Each row comes from the steps of one path. Every step used is in the known rows, and no mark comes twice. Write the path behind each row, first mark first.
Known rows:
todet -> lako -> molel -> pasip -> mumut -> meso: [ -5.9  -3.7 -20.0  -1.3 -47.9  17.0  38.7 -10.5 -19.2 -59.5 -21.8 -52.8
  23.2 -51.5  10.9  11.4  -4.5  11.3  47.3  54.7 -26.2 -53.2   3.5   5.6
 -21.2 -11.2 -12.2 -10.4 -29.9 -20.3]
lako -> molel -> pasip: [  8.1 -15.1 -23.9   0.0 -38.2  22.7  39.3 -14.2 -19.2 -20.5 -24.4 -34.2
   1.7 -34.2 -23.2  -2.5 -29.7   1.4  12.6  38.9 -24.8 -48.0  -4.7   7.4
  -4.1  -2.4  -6.3   0.7  -3.3 -10.2]
mumut -> meso -> nono: [ 50.5   0.3  -1.1   1.6 -10.6   8.5  33.0 -27.7  -5.3 -11.8   0.7 -17.4
  50.6 -11.8 -26.2   2.7  -8.5   3.2  50.2  36.7 -21.4 -22.4  -9.2  17.3
 -16.0  39.3 -13.5  21.0   2.0  -8.5]
lako -> molel -> pasip -> mumut -> meso -> nono -> dopu: [ 36.2  -9.9 -27.0   0.2 -54.3  14.1  41.4 -13.1 -24.8 -29.2   0.6 -40.6
  28.7 -44.8  -5.9   4.8   4.8  28.0  58.1  53.7 -25.8 -56.2  10.8  -8.8
 -17.6  19.0   0.7   3.6  10.1 -21.9]
nono -> mumut: [ 37.4  24.7 -19.2  -7.2  26.9  27.9  38.6  -7.0   7.6  -6.4  -7.3 -30.8
  13.0 -40.8  -5.2  -7.9 -39.3  11.8  32.0  25.6 -10.2   2.3 -19.2   7.3
 -17.7  17.3 -11.0   4.7  35.7   1.4]
dopu -> nono -> pasip -> mumut: [ 58.6  30.8 -16.8 -11.0  38.4   6.7  42.6  -7.7 -17.0  -8.5  -7.6 -47.0
  -8.3 -60.7 -11.9  12.9 -11.5 -37.8  36.9  32.9  -1.7 -13.9  -4.7   1.7
 -30.8  30.9  23.8  -5.8  16.5  -8.5]
meso -> nono -> pasip -> mumut: [ 54.3  14.8  -1.2   6.5  30.6  11.0  47.9   0.7 -10.1  -9.0   3.2 -43.5
  -6.9 -24.0 -13.5 -13.3   1.7 -22.5  59.5  27.3   7.5 -11.9 -11.4  18.7
 -23.5  32.0   0.8   0.5  20.4  -7.8]
todet -> lako -> molel -> domib: [ -4.2  -8.9 -48.0   4.2   2.8  24.8  41.1  10.7  -0.5 -20.3 -18.4 -45.2
  17.7 -37.8 -11.4 -17.2 -28.3  14.7  32.2  35.8  -1.8 -52.1 -13.9  22.3
 -14.7 -14.2  -7.4  20.1   2.3  -9.5]
lako -> molel: [ 23.6  -3.0 -17.2  -3.9   3.6  16.3  33.3  -1.9  -2.5 -11.3 -25.7 -37.5
  15.8 -36.5 -23.1  -0.3 -23.0   6.8  13.5  26.3 -12.5 -46.8 -15.5  14.9
  -2.7   3.3  -6.2  -0.8   3.6  -3.3]
todet -> lako -> molel -> domib -> nono -> mumut -> meso: [ 11.4   2.2 -77.8   4.6  16.2  17.6  56.7  -9.9   5.0 -44.3  -5.1 -33.7
  50.7 -71.3   2.5 -10.1 -19.0  32.1  50.4  68.1 -28.5 -40.4 -13.6   3.1
 -25.1  -9.6 -12.8  12.8  25.0 -24.7]
nono -> pasip -> mumut: [ 43.3  15.4 -16.7  -6.4  34.0  16.9  38.0   7.1  -7.8 -22.7 -11.3 -51.2
 -15.9 -43.8   0.8   2.9  -9.1 -24.4  38.1  14.5  -0.9  -9.0 -18.4   9.5
 -26.2  13.4   0.3 -10.0   2.5  -0.3]
domib -> lako: [ 25.8  21.1  -7.1   5.4  19.7  20.4  36.5 -27.6   5.4  32.8 -13.6 -40.7
  23.2 -39.6 -22.2  -5.4 -27.4  -9.4  18.7  20.0 -15.5  -3.5 -10.9  15.6
 -14.8   8.2 -15.1   8.7  15.3  18.0]
lako -> molel -> domib -> nono: [ 27.8 -30.2 -61.3  -3.4  12.2  13.4  48.7   4.0   0.9  -0.4 -17.4 -24.0
  17.5 -51.9 -25.1  -5.3  -6.9  -0.6   9.0  45.5  -9.6 -51.9 -16.1  10.6
 -15.7  -3.4  -6.8  20.4  17.0 -26.3]
molel -> pasip: [ 16.0  -9.8 -13.0   3.3 -33.1  19.9  31.1 -16.6 -17.8  -5.1 -14.0 -22.2
   3.8 -23.0 -13.1  -4.6 -34.5 -10.2  13.8  25.7 -24.9 -13.2  -6.1   4.7
 -16.5  11.8 -12.6  14.1  -1.0  -4.8]
dopu -> mumut -> meso -> nono -> pasip: [ 68.8   6.1 -22.4   2.0   2.3  19.1  39.2 -25.1 -18.6  -7.0   5.1 -38.1
  30.0 -29.4 -13.6  -1.3   4.3  -9.5  57.8  48.2 -19.2  -7.1  -2.3   4.2
 -25.3  32.7 -11.0  -3.1 -13.2  -3.4]
lako -> molel -> pasip -> mumut: [ 12.0 -15.0 -20.4  -6.0 -28.3  18.1  42.1   5.9 -23.4 -26.8 -22.7 -48.4
 -11.3 -44.0  -5.0   6.3  -1.1  -9.3  19.5  41.3  -9.9 -53.3  -1.4   7.1
 -15.4  -0.2  -6.2  -8.6  -6.8 -15.6]
molel -> lako: [  4.4  -3.8   3.2 -23.7  -7.9  25.1  25.7 -28.8   1.9  -2.1 -16.6 -29.7
  15.9 -21.3 -21.4 -12.9 -24.3 -11.8  20.7  23.6 -20.5 -19.6  -7.0   4.5
 -18.0   5.1 -17.8  30.3  11.3  -5.6]
molel -> todet: [ 23.2  -9.1  -7.1 -12.6  10.5   5.4  22.0 -26.5   4.4  -4.9 -14.2 -28.5
   7.0 -27.8 -25.7  -9.8 -33.9  -9.1  11.5  25.8 -18.7 -23.1  -7.5  -0.2
  -6.0  13.2 -14.3   6.5   1.2 -10.7]
mumut -> meso: [ 36.5   2.7 -14.2 -14.0  -7.9  15.1  19.8 -18.2  -0.1 -24.6 -14.6 -24.3
  39.5 -33.5  -5.7  18.1 -18.6  -1.1  24.0  22.2 -25.3 -18.9 -18.1   6.9
 -17.2  21.2 -17.4  11.0 -14.6  -1.3]
todet -> lako -> molel -> pasip -> mumut -> meso -> nono -> dopu: [  9.8  -1.6 -25.9  17.3 -56.0  11.2  43.8 -20.3 -17.5 -33.5  -0.3 -46.4
  36.2 -44.0  -1.6  -9.3  -4.1  36.0  77.1  57.6 -28.6 -48.3  15.9  -1.9
 -19.7   7.6   2.0   2.3   6.1 -19.0]
molel -> nono -> mumut -> meso: [ 33.0   6.1 -13.8 -17.4   4.3  40.5  41.3  -9.7   4.5 -34.8  -0.3 -26.5
  37.7 -25.5  -0.6  -1.7 -33.1  10.5  33.9  32.2 -21.3 -14.8 -12.6   3.5
 -29.1  22.5 -16.6  21.8  20.6  -7.9]

Write each row's path:
[ 54.3  16.0 -18.4 -12.5  18.9  19.7  31.1  -1.2 -12.0 -49.1 -13.5 -48.0
   6.7 -52.2  16.1  20.3   1.4 -19.3  45.6  23.2 -18.2 -14.8 -18.4   2.6
 -31.1  18.9  -6.3  -8.8 -16.2  -3.6]
nono -> pasip -> mumut -> meso
[ 21.4   0.4 -13.9   7.8 -38.4  17.1  51.7 -31.6 -24.7 -16.1  -4.1 -53.5
  30.4 -42.4 -10.8   2.1   7.6   1.0  49.3  65.9 -26.7 -56.1   6.7  10.0
 -17.8  14.2 -12.0  -3.5   2.9 -13.2]
domib -> lako -> molel -> pasip -> mumut -> meso -> nono
[ 22.1   7.3 -14.5   0.2  35.7  38.5  63.4   0.8   0.3  -7.4 -12.2 -72.9
 -10.9 -45.6 -12.0  -5.9  -9.8 -19.1  27.6  32.9  -4.9 -44.4  -4.7  14.1
 -21.5  -4.6   5.8  -9.4  19.7  -1.7]
domib -> lako -> molel -> nono -> pasip -> mumut
[ 46.6  26.1 -29.9 -12.6  10.7  26.4  27.5 -15.6   5.8 -36.6  -6.7 -28.6
  36.4 -49.4   8.0   7.3 -32.8  19.0  37.9  32.3 -28.1  -6.9 -20.9   2.8
 -20.4  19.0 -15.3   5.1  17.9  -3.7]
nono -> mumut -> meso
[ 50.4   4.5   8.7  -7.9  -1.4   5.2  36.5  -9.4  -7.3 -20.9   3.0 -31.5
  35.6 -19.8  -9.2   4.9  17.1  -4.8  55.2  38.6  -4.0 -23.5 -14.8  15.0
 -28.5  38.9 -16.2   9.1   2.3 -16.5]
pasip -> mumut -> meso -> nono
[ 45.6   1.6 -38.6 -15.4 -11.4  25.2  19.2 -17.3  -1.0  10.8  -4.6 -37.9
  44.4 -57.1  -1.4  20.0   3.1  24.5  32.2  34.5 -24.5  -4.3   1.5 -20.6
 -20.9  19.0  -7.4   5.4  -8.8   1.0]
nono -> dopu -> mumut -> meso
[ 34.2 -31.4 -82.1  -5.7   9.0  23.6  49.3   3.4  -6.9  37.1  -6.0 -40.2
  21.9 -75.0 -18.9  -2.3  12.5  15.8  16.2  61.0  -7.4 -36.5   0.1 -14.7
 -16.1  -2.3  -2.6  11.3  21.7 -19.7]
lako -> molel -> domib -> nono -> dopu -> mumut
[-15.3  -5.9 -20.7  15.8 -41.4  18.3  42.0 -18.8 -15.9 -24.5 -24.7 -37.2
   9.0 -33.7 -15.1 -13.9 -39.5  13.8  34.5  43.0 -25.0 -36.3   2.0  10.7
  -5.4 -16.0  -6.4  -0.3  -7.0  -7.1]
todet -> lako -> molel -> pasip
[ 57.1   4.8 -18.0   2.8 -17.8  11.8  27.7 -28.7  -0.3   2.3   9.0 -23.3
  54.2 -25.8 -20.3  -5.7 -17.9  27.0  54.7  30.7 -25.1 -16.1  -4.8  -0.3
 -18.1  38.0  -1.7  23.8  15.9  -3.6]
mumut -> meso -> nono -> dopu
[ 18.1  13.7 -26.2   1.9  12.8  23.4  41.9 -22.2   7.1  16.5 -21.0 -53.6
  20.8 -49.0 -25.9  -1.7 -25.0   2.1  15.3  28.9 -18.4 -37.1  -8.9  15.8
  -1.0  -6.6  -6.3  -4.2  13.4   6.7]
domib -> lako -> molel
[ -0.8   8.8 -16.3  12.7  -1.2  13.5  36.9 -11.4   3.1 -16.6 -23.3 -42.0
  20.7 -34.7 -19.9 -12.9 -32.9  21.5  35.8  31.1 -12.0 -40.7  -6.5  20.8
  -3.3 -11.9  -6.6  -0.4   1.1  -2.2]
todet -> lako -> molel
[ 38.3 -32.3 -89.2 -16.9  -5.3  19.4  42.1  -5.6  -9.5   8.1  -1.5 -36.8
  49.3 -83.7 -11.5  12.1  17.3  23.4  25.0  67.6 -27.6 -44.0   1.2 -20.6
 -21.3   0.9 -10.1  13.9   1.6 -21.6]
lako -> molel -> domib -> nono -> dopu -> mumut -> meso
[ 13.0   3.0 -16.6  -2.6   7.5  30.1  52.8   1.3  -6.8 -72.1 -10.9 -60.9
  12.7 -37.7   8.5   1.0  -9.4   4.2  58.4  39.4 -16.5 -47.7  -0.8  13.5
 -27.6  -9.3   1.2  -8.0 -13.7 -17.9]
todet -> lako -> molel -> nono -> pasip -> mumut -> meso
[ 49.6  -6.3  -4.2  -6.6  -9.5   9.8  33.7 -26.9 -11.9  12.8   2.2 -30.3
  48.2 -22.0 -19.5   4.0  11.9   1.0  49.3  56.0 -11.6 -15.2  -0.6   6.6
 -21.3  33.2 -21.8   6.8 -14.5 -11.1]
dopu -> mumut -> meso -> nono
[ 49.8  -1.1 -13.6   7.3  -3.0  16.1  36.3 -22.6  -5.9  50.6  10.2 -31.1
  29.4 -29.1 -30.8 -16.7  -1.5  20.6  47.8  37.6  -2.2   0.3   4.8  -3.8
 -15.6  31.2  -6.4   9.2  24.1  -1.2]
meso -> nono -> dopu -> mumut
[ 21.8  17.6 -23.3 -11.1  10.9  43.6  54.9 -24.4   9.0 -20.0  -4.5 -49.0
  43.9 -47.8  -8.1  -2.2 -34.6  24.6  31.5  48.0 -29.8 -38.2  -4.6   4.4
 -15.0   0.4 -10.5   5.3  31.0  -4.1]
domib -> lako -> molel -> nono -> mumut -> meso
[ 59.0   3.1 -33.9   0.6  25.0   6.3  44.2 -12.7  -9.7 -35.5  -9.1 -34.3
  16.1 -61.9   4.2  19.3  15.3 -22.1  41.6  39.3 -23.0 -10.1 -16.8  -0.5
 -34.2  17.1  -5.8  -7.2   0.1 -21.3]
domib -> nono -> pasip -> mumut -> meso
[ 55.2  12.0  -9.6  -3.8  -6.9   9.2  31.1 -10.0  -1.4  -3.3   9.5 -36.3
  39.3 -40.2  -6.6   8.4  10.4  21.2  62.6  33.5  -7.6 -20.5  -5.7  -1.1
 -27.0  40.0  -3.2  10.6  20.5  -8.7]
pasip -> mumut -> meso -> nono -> dopu
[ -2.1   1.8  -2.4   6.1  11.1  -0.3  25.0 -33.8   9.8  -9.0  -8.2 -29.3
  14.7 -25.3 -19.0 -20.2 -42.1   2.1  30.1  31.9 -21.8 -14.5  -5.4  10.5
  -8.0  -1.9 -13.2   4.9  -1.2  -6.1]
molel -> todet -> lako
[ 31.7 -11.9   3.3  -0.8 -42.8  10.5  39.1 -18.1 -23.1 -29.0  -0.3 -30.0
  25.8 -20.1  -4.8   3.8   9.5 -15.3  50.6  48.3 -18.7 -26.5  -2.8   5.9
 -28.6  36.0 -17.1  10.0  -5.8 -17.8]
molel -> pasip -> mumut -> meso -> nono
[ 17.9   6.9 -36.6  -6.2  23.7  26.0  38.2  -6.4   2.9  29.6  -5.3 -44.9
  19.7 -40.6 -15.9  -8.9 -27.6 -17.5  15.8  27.8  -6.7 -12.9 -17.5  14.0
 -24.6   1.9 -15.5  28.6  19.0  10.1]
molel -> domib -> lako
[ 40.6   5.2 -27.3  -6.9   1.5  22.6  26.6 -10.0  -4.4  40.6  -1.7 -40.3
  17.0 -52.2 -14.3   3.0  -4.7  15.8  26.4  30.3  -8.2   3.0  -1.7 -12.7
 -17.6  12.1  -8.3   2.2   8.4   6.4]
nono -> dopu -> mumut
[ 24.1   6.0 -19.4   7.4  23.7  43.5  60.2 -22.0  -2.1   2.0 -14.9 -57.9
   4.2 -34.6 -26.5 -14.1 -39.1  -9.8  19.8  26.9 -17.5 -37.9   1.3  12.0
  -9.1  -7.5   4.6   5.0  20.7   4.6]
domib -> lako -> molel -> nono -> pasip
[ 37.2  -8.8 -16.1 -16.9   5.9  37.3  46.6  10.1 -12.9 -62.5  -9.4 -56.1
   6.3 -43.3   0.8  12.3  -3.3 -15.6  37.0  37.0 -14.6 -56.5  -7.1   7.2
 -23.4   8.2   2.1  -3.7 -10.4 -21.0]
lako -> molel -> nono -> pasip -> mumut -> meso
[ 10.0  -7.1 -30.0  -2.7 -27.5  35.9  40.9 -18.1  -0.4  -5.7  -1.0 -49.4
  48.2 -44.0 -11.5   1.3 -10.1  44.2  44.6  50.6 -23.3 -41.5  16.3 -12.3
 -16.9  -7.3  -2.9   6.7  -7.6 -11.1]
todet -> lako -> molel -> nono -> dopu -> mumut -> meso
[ 31.0   6.4 -20.5 -10.8  19.2  38.3  55.8 -10.5  -8.1 -32.4 -10.3 -72.4
  13.6 -51.7   1.5  10.6  -0.4 -15.0  37.4  40.6 -22.2 -49.6  -1.9   6.7
 -24.6  -0.1   1.2  -9.7  -1.0  -5.9]
domib -> lako -> molel -> nono -> pasip -> mumut -> meso
